Known rows, with every way that one mark hangs from another
E(K(S(B U(G)))): [-1.88 -2.08  1.35 -0.83  0.63 -1.08 -0.69  0.23  3.36 -4.16  0.81 -1.11
 -2.73 -1.61 -0.31 -1.87  1.36 -3.35 -0.58 -2.16  1.93 -2.52 -0.42  3.35
  1.31]
Q(S(B U(G))): [-0.24 -1.10  1.10 -0.45 -0.24  0.54 -0.28  1.75  0.85 -2.89  1.27  0.41
 -1.69 -2.75 -2.04 -0.44  1.67 -2.43 -0.09 -2.20  1.20 -1.36  1.69  2.02
  0.76]
G(U): [-0.25 -1.27  2.41 -0.58  0.11  1.94 -0.48  0.25  0.26 -0.68  0.10  0.35
 -2.29 -0.33 -0.37 -1.35  1.07 -0.29 -0.17 -2.32  0.74 -1.52  1.28 -0.34
 -0.61]
B(S(U)): [-0.85 -2.75  2.11  0.32 -0.22  1.54 -0.62  2.20  1.39 -2.62  0.34  0.07
 -0.08 -0.57 -1.24 -0.02  0.32 -0.95  0.19 -2.46  0.57 -2.97  1.11  1.07
  1.29]
B(E(K) S(U)): [-0.80 -4.31  2.00 -0.33  1.65 -0.64 -0.25  1.59  0.61 -4.03 -0.09 -0.21
  0.86 -0.31 -0.02  0.47  0.10 -1.48 -0.06 -3.03  0.85 -3.31  0.99  1.71
  1.31]
Q(L(B V) S(U(G))): [ 2.41  2.12  1.85 -0.58 -0.82  0.98 -0.52  0.87  0.54 -3.57  0.91  1.00
 -2.59 -4.91 -2.00  0.75  3.70 -1.02 -1.39 -3.18  1.30  0.94 -0.26  3.19
 -0.02]
Q(S(B)): [-1.11 -1.33  0.59 -0.70 -0.69 -0.26 -0.85  1.69  0.76 -1.06  1.06  1.26
 -0.25 -1.43 -1.50 -0.14  1.11 -0.69  0.07 -1.79  1.48 -1.66  1.46  0.74
  1.09]
S(U): [ 0.03 -2.39  2.26 -0.37  0.08  1.67 -0.07  0.13 -0.21 -2.48  1.01 -0.56
 -0.85 -1.51 -0.69 -0.87  1.35 -1.49 -0.57 -1.73  1.06 -2.41  1.16  1.22
 -0.05]
D(G): [-1.52 -1.50  1.27 -0.68  0.35  0.79 -1.55 -0.40  0.15 -1.65 -0.39  0.20
 -0.49 -2.22 -1.00  0.14  0.09 -1.24 -0.72 -2.86  2.43 -0.88  0.56  2.38
 -0.22]
S(B U): [-1.14 -2.71  1.58 -0.32  0.17  1.39  0.10 -0.15 -2.36 -2.67  1.83 -1.36
 -1.09 -0.65 -1.28 -1.29  2.40 -4.27 -0.69 -1.72  1.65 -3.76  1.85  1.35
  0.59]
L(B(S(U(G))) Q V): [-0.08  1.91  2.02  0.49 -2.15  1.27 -1.51 -0.17  0.21 -3.39  1.14 -0.49
  1.19 -1.19 -0.82  0.47  1.07 -5.06 -1.08 -4.33  3.87 -1.84  0.34  5.02
  0.45]
E(K(S(U(G)))): [-1.31 -1.96  1.68 -0.85  0.62 -0.92 -0.78  0.40  4.47 -4.09  0.43 -0.71
 -2.57 -2.05  0.01 -1.68  0.82 -2.04 -0.51 -2.12  1.62 -1.85 -0.72  3.33
  0.99]
K(S(B U(G(T)))): [-1.73 -2.66  2.03 -0.32  0.02  0.76 -0.21  0.99  1.05 -3.51  1.23 -1.21
 -1.43 -1.59 -0.96 -2.01  2.45 -3.97  0.27 -2.45  1.73 -2.67  0.93  3.56
  0.95]
Q(S(U(G))): [ 0.56 -0.89  1.61 -0.48 -0.34  0.77 -0.37  1.88  2.38 -2.76  0.69  0.97
 -1.56 -3.33 -1.63 -0.19  1.00 -0.51  0.06 -2.18  0.81 -0.42  1.25  1.96
  0.30]
L(V): [ 0.37  0.63  2.21 -0.98 -1.07  0.62 -1.29  0.43 -0.11 -1.38  0.42  0.57
 -0.14 -1.50  0.13 -0.55 -0.25 -0.97 -0.77 -2.07  2.15 -0.10 -0.26  1.87
 -0.56]
D(G(T U(S(B(E(K)))))): [-0.95 -0.92  1.53 -0.68  0.99  0.86 -1.03 -0.42 -0.73 -1.89 -0.25 -0.28
 -3.12 -1.99 -0.83 -1.14  2.35 -3.03 -0.18 -3.32  1.39 -0.90  0.48  2.10
 -0.14]
Q(L(B(E))): [ 0.25 -0.82  1.62 -0.52  0.09  1.26 -0.60 -1.00 -1.49 -2.11  0.40  0.86
  0.44 -1.90 -0.34  1.15  2.10  1.05 -1.19 -3.16  1.74 -2.07  1.13  1.49
 -0.29]
K(S(B(E) U(G(T)))): [-1.60 -3.59  2.16 -0.50  0.70  0.15  0.04  1.00 -0.21 -3.74  1.07 -1.21
 -0.44 -1.35 -0.55 -1.59  2.45 -4.16  0.34 -2.88  1.86 -2.78  1.36  3.76
  0.73]
T(G S): [ 0.89 -1.48  1.66 -1.80  0.32 -1.60 -1.51  0.62  0.80 -1.30  0.72  0.91
 -2.59 -1.15 -1.60 -0.47  2.89 -5.34 -0.98 -2.39  2.84 -0.96  0.29  3.60
  0.27]
D(G(U)): [-1.03 -1.36  1.81 -0.68  0.73  1.34 -1.21 -0.34 -0.34 -1.31 -0.55 -0.05
 -2.20 -1.84 -1.14 -0.54  1.14 -1.83 -0.69 -3.10  1.83 -0.53  0.61  1.59
 -0.66]
B(E(K)): [-0.95 -3.10  1.53 -1.23  1.34 -1.01 -0.56 -0.42 -0.02 -2.55 -0.05  0.42
  1.10 -0.74  1.04  0.18 -0.67  0.03 -0.44 -2.51  1.80 -2.28  1.04  1.45
  0.01]
L(B(E(K) S) V): [-1.05 -0.41  1.56 -0.66 -0.58  0.07 -1.36  0.22 -1.26 -3.79  0.41 -0.11
  1.75 -0.91  0.50  0.45 -0.43 -2.87 -0.96 -4.14  3.24 -0.75  0.00  2.80
  0.92]
S(B(E)): [-1.90 -2.95  1.10 -0.76  0.57  0.15 -0.44 -0.07 -3.15 -1.75  0.97 -0.06
  1.50  0.31 -0.22 -0.16  0.53 -2.39 -0.28 -2.48  2.28 -3.53  2.48  1.13
  0.25]
L(B(E S) V): [-0.86 -0.54  1.81 -0.47 -0.91  0.83 -1.31  0.58 -2.49 -3.21  0.48  0.15
  2.58 -0.77  0.19  0.69 -0.32 -2.70 -0.68 -4.29  3.21 -0.67  0.69  2.61
  0.59]
U(S(B)): [-0.44 -0.19  0.93 -0.14 -0.82 -0.19 -1.61  1.55 -0.04 -2.31  1.08  0.89
 -0.74 -0.59 -1.28 -1.00  1.86 -3.55  0.12 -2.79  1.48 -2.12  1.65  2.53
  0.29]
G(T(S) U): [ 1.24 -1.14  2.54 -0.75 -0.05  1.17 -0.11 -0.13  0.08  0.65  0.44  0.38
 -3.78 -0.71 -0.15 -1.74  2.48 -0.55  0.37 -2.10  0.39 -1.56  0.41 -0.12
  0.29]

Rows
[ 1.40  0.62  1.20 -1.24  0.21 -1.66 -0.66  1.17 -0.45 -1.81  0.66  1.54
 -1.53 -2.74 -1.19  0.88  3.40 -0.43 -1.13 -2.25  1.19 -0.53 -0.40  1.89
  0.42]	Q(L(V) S(B(E(K))))
[-0.58 -0.27  2.02 -1.26  0.20  1.50 -1.24  0.85  0.34 -2.24  0.69  0.38
 -3.96 -0.95 -1.78 -1.74  3.39 -5.40 -0.62 -2.56  1.68 -0.91  1.57  2.18
 -0.77]	T(G(U(S(B))))
[-0.88 -3.39  1.95 -1.11  1.66 -1.22 -0.37  0.26  1.03 -3.95  0.00 -0.25
  0.39 -1.43  0.72 -0.41  0.14 -1.60 -0.27 -2.96  1.81 -2.01  0.78  3.09
  0.16]	B(E(K(S(U(G)))))
[-0.11  1.24  1.22 -0.18 -0.24  0.66 -1.16  1.04  1.33 -4.34  0.51  0.66
 -2.50 -2.85 -0.74 -1.00  0.66 -3.50  0.59 -3.81  1.36 -1.30  1.93  4.35
 -0.30]	U(G(T) S(B(E(K))))
[-0.37 -1.39  1.66 -0.78  0.70  0.66 -0.88 -0.70 -1.20 -0.47 -0.05 -0.32
 -3.25 -1.81 -1.24 -0.98  2.58 -2.95 -0.34 -3.00  1.78 -1.00  0.23  1.78
  0.23]	D(G(T(S(B)) U))
[-0.87 -2.52  1.60 -0.68  1.48  0.44  0.29 -0.35 -1.78 -4.96  1.21 -1.52
 -1.49 -1.84 -0.77 -0.83  1.38 -5.11 -0.76 -2.92  1.91 -3.14  2.11  3.21
  0.07]	S(B(E(K)) U(G))
[ 0.74 -3.17  1.57 -1.96  1.72 -2.56 -0.59  0.08 -1.87 -3.00  1.58 -0.67
 -3.02 -0.76 -1.81 -0.94  4.72 -8.96 -1.42 -2.60  2.96 -2.32  0.73  4.26
  0.74]	T(G S(B(E(K)) U))
[ 0.13  2.36  1.25 -0.32 -2.52 -0.10 -1.69 -0.56  0.16 -1.59  1.42  0.67
  1.71 -1.63 -0.53  0.52  1.56 -3.31 -1.10 -3.46  4.14 -0.64  0.09  4.01
  0.30]	L(B Q(S) V)
[-0.64 -2.39  1.24 -0.96  1.15 -0.55 -0.82 -1.04 -1.18 -1.83  0.18 -0.65
 -1.76 -2.35 -0.78 -0.35  1.98 -3.35 -0.64 -2.87  2.27 -1.65 -0.04  2.95
  0.73]	D(G(T(S(B(E(K)) U))))
[-0.32 -1.01  1.08 -0.31 -0.20 -0.75 -1.41  1.58 -1.30 -2.56  0.91  0.92
  0.46 -0.33 -0.88 -0.58  1.92 -3.63  0.20 -3.17  1.60 -2.25  2.08  2.70
  0.03]	U(S(B(E)))
[ 0.38 -2.39  1.65 -0.86  0.41 -0.46  0.03 -0.68 -0.97 -1.18  1.27 -0.41
 -1.77 -1.13 -0.02 -1.07  2.29 -2.33 -0.08 -1.84  1.35 -2.99  0.39  1.58
  1.19]	G(T(S(B(E(K)) U)))
[ 1.96 -0.63  1.78 -0.55  0.04  0.30 -0.16  1.41  1.41 -1.77  0.68  1.48
 -2.25 -3.48 -1.97  0.70  3.92  1.47 -0.74 -1.70 -0.16 -1.02  0.26  1.08
  0.35]	Q(L S(U))
[-1.05 -1.08  1.97 -0.63  0.44  2.43 -0.83 -0.86 -0.22 -0.76 -0.43 -0.23
 -2.81 -2.26 -0.72 -0.94  1.34 -0.76 -0.20 -2.72  1.35 -0.66  0.47  0.99
 -0.41]	D(G(T U))
[ 2.40  0.72  1.92 -0.90  0.37 -0.37 -0.07  1.52 -1.20 -3.21  0.90  0.91
 -2.26 -3.94 -1.97  0.71  4.08 -2.07 -1.10 -2.73  0.89 -0.19  0.38  3.03
 -0.18]	Q(L(V) S(B(E) U(G)))
[ 0.56  0.62  1.85 -0.48 -0.64  1.51 -0.84  0.16  2.43 -2.16  0.12  0.78
 -2.41 -3.11 -0.47 -0.46 -0.72 -0.33  0.30 -2.92  1.53 -0.90  1.05  3.06
 -0.22]	U(G(T(S)))
[-1.08 -4.00  1.90 -1.16  1.67 -1.56 -0.33  0.15  0.40 -3.30  0.19 -0.26
  0.94 -0.74  0.88 -0.45  0.65 -1.41 -0.30 -2.59  1.74 -2.47  0.63  2.38
  0.41]	B(E(K(S(U))))
[ 0.00  0.08  2.16 -0.16 -0.54  2.50 -0.40  0.48 -0.26 -0.64  0.79  0.25
 -3.87 -0.77 -0.56 -2.35  2.91 -1.68  0.71 -2.33 -0.03 -1.77  1.37  0.08
 -0.07]	G(T U(S(B)))
[ 1.13  0.68  2.00 -0.82 -0.33  0.86 -0.84 -0.89 -2.15 -2.27  0.44  0.78
  0.23 -2.28 -0.11  1.00  2.19 -0.08 -1.56 -3.28  2.14 -0.78  0.15  2.27
 -0.62]	Q(L(B(E) V))
[ 1.00 -0.04  2.14 -0.91  0.16  0.01 -0.63 -0.73 -1.16 -3.32  0.63  0.01
 -0.72 -2.45 -0.09  0.32  3.27 -1.34 -1.68 -3.26  2.12 -0.94 -0.68  3.08
 -0.04]	Q(L(B(E(K(S(U)))) V))
[-0.81 -1.10  1.72 -0.54  0.79  1.36 -0.98 -0.21 -1.55 -1.50 -0.19 -0.10
 -2.48 -1.93 -1.02 -0.98  2.42 -2.92 -0.01 -3.42  1.38 -0.86  0.98  1.97
 -0.38]	D(G(T U(S(B(E)))))
[-1.14 -3.83  1.51 -0.80  1.48 -0.17  0.36 -0.55 -3.01 -3.61  1.56 -1.55
 -0.38 -0.46 -0.47 -0.94  2.24 -4.66 -0.87 -2.13  1.83 -3.97  1.73  1.78
  0.60]	S(B(E(K)) U)
[ 0.13  0.58  2.21  0.25 -1.20  0.52 -1.18 -0.22 -1.63 -3.77  0.91 -0.44
  2.74 -0.80 -0.26  1.06  1.02 -5.28 -0.92 -4.86  4.01 -2.00  0.97  5.23
  0.18]	L(B(E S(U(G))) Q V)
[ 0.70 -2.35  1.85 -1.97  1.48 -1.79 -0.84  0.45 -2.49 -1.33  1.00  0.13
 -3.36  0.10 -1.76 -1.07  4.62 -8.01 -0.96 -3.07  2.75 -1.70  1.28  2.99
  0.03]	T(G(U) S(B(E)))
[ 1.40 -2.76  1.65 -0.86  1.03 -1.95 -0.31  0.52 -2.24 -2.63  1.20 -0.28
 -1.09 -1.02 -1.29 -0.31  2.63 -5.73 -0.56 -3.28  2.29 -2.57  1.40  3.80
  0.65]	T(S(B(E) U(G)))
[-1.52 -3.62  1.55 -0.46  1.22 -1.00 -0.87  1.65  1.28 -3.12 -0.51  0.64
  1.54  0.09  0.32  0.82 -1.24 -0.03  0.18 -3.17  1.23 -3.03  0.96  1.44
  1.31]	B(E(K) S)
[-0.06  1.74  1.10  0.08 -0.85  0.69 -1.77  1.84  1.61 -4.17  0.60  0.98
 -2.25 -2.48 -1.73 -0.89  0.63 -4.25  0.24 -3.92  1.68 -0.99  2.15  4.58
 -0.47]	U(G S(B))
[ 0.60 -1.80  2.09 -0.98  0.71  0.15  0.09 -0.56 -1.04 -0.07  0.68 -0.17
 -3.79 -0.25  0.04 -1.82  2.89 -2.19  0.17 -2.30  0.78 -2.28  0.50  0.20
  0.69]	G(T(S(B(E(K)))) U)
[ 1.23  0.71  2.28 -0.31 -0.17  1.38 -0.75  0.23 -1.31 -3.62  0.25  0.50
 -0.42 -2.70 -0.79  1.18  2.12 -1.03 -1.30 -3.95  1.75 -0.85  0.28  3.06
 -0.20]	Q(L(B(E S(U(G))) V))
[-0.27  0.20  1.87 -0.60 -0.76 -1.16 -1.18 -1.69 -1.24 -3.39  1.26 -0.90
  2.25 -0.74  0.76  0.04  1.93 -5.35 -1.46 -4.00  4.56 -1.91 -0.20  5.27
  0.15]	L(B(E(K(S(U)))) Q V)
[ 2.20  1.23  1.77 -0.65 -0.84  0.59 -0.45  0.75 -0.26 -2.64  1.14  0.96
 -1.84 -4.04 -1.73  0.69  4.32 -0.68 -1.44 -2.64  1.22  0.38 -0.49  2.20
  0.37]	Q(L(B V) S(U))
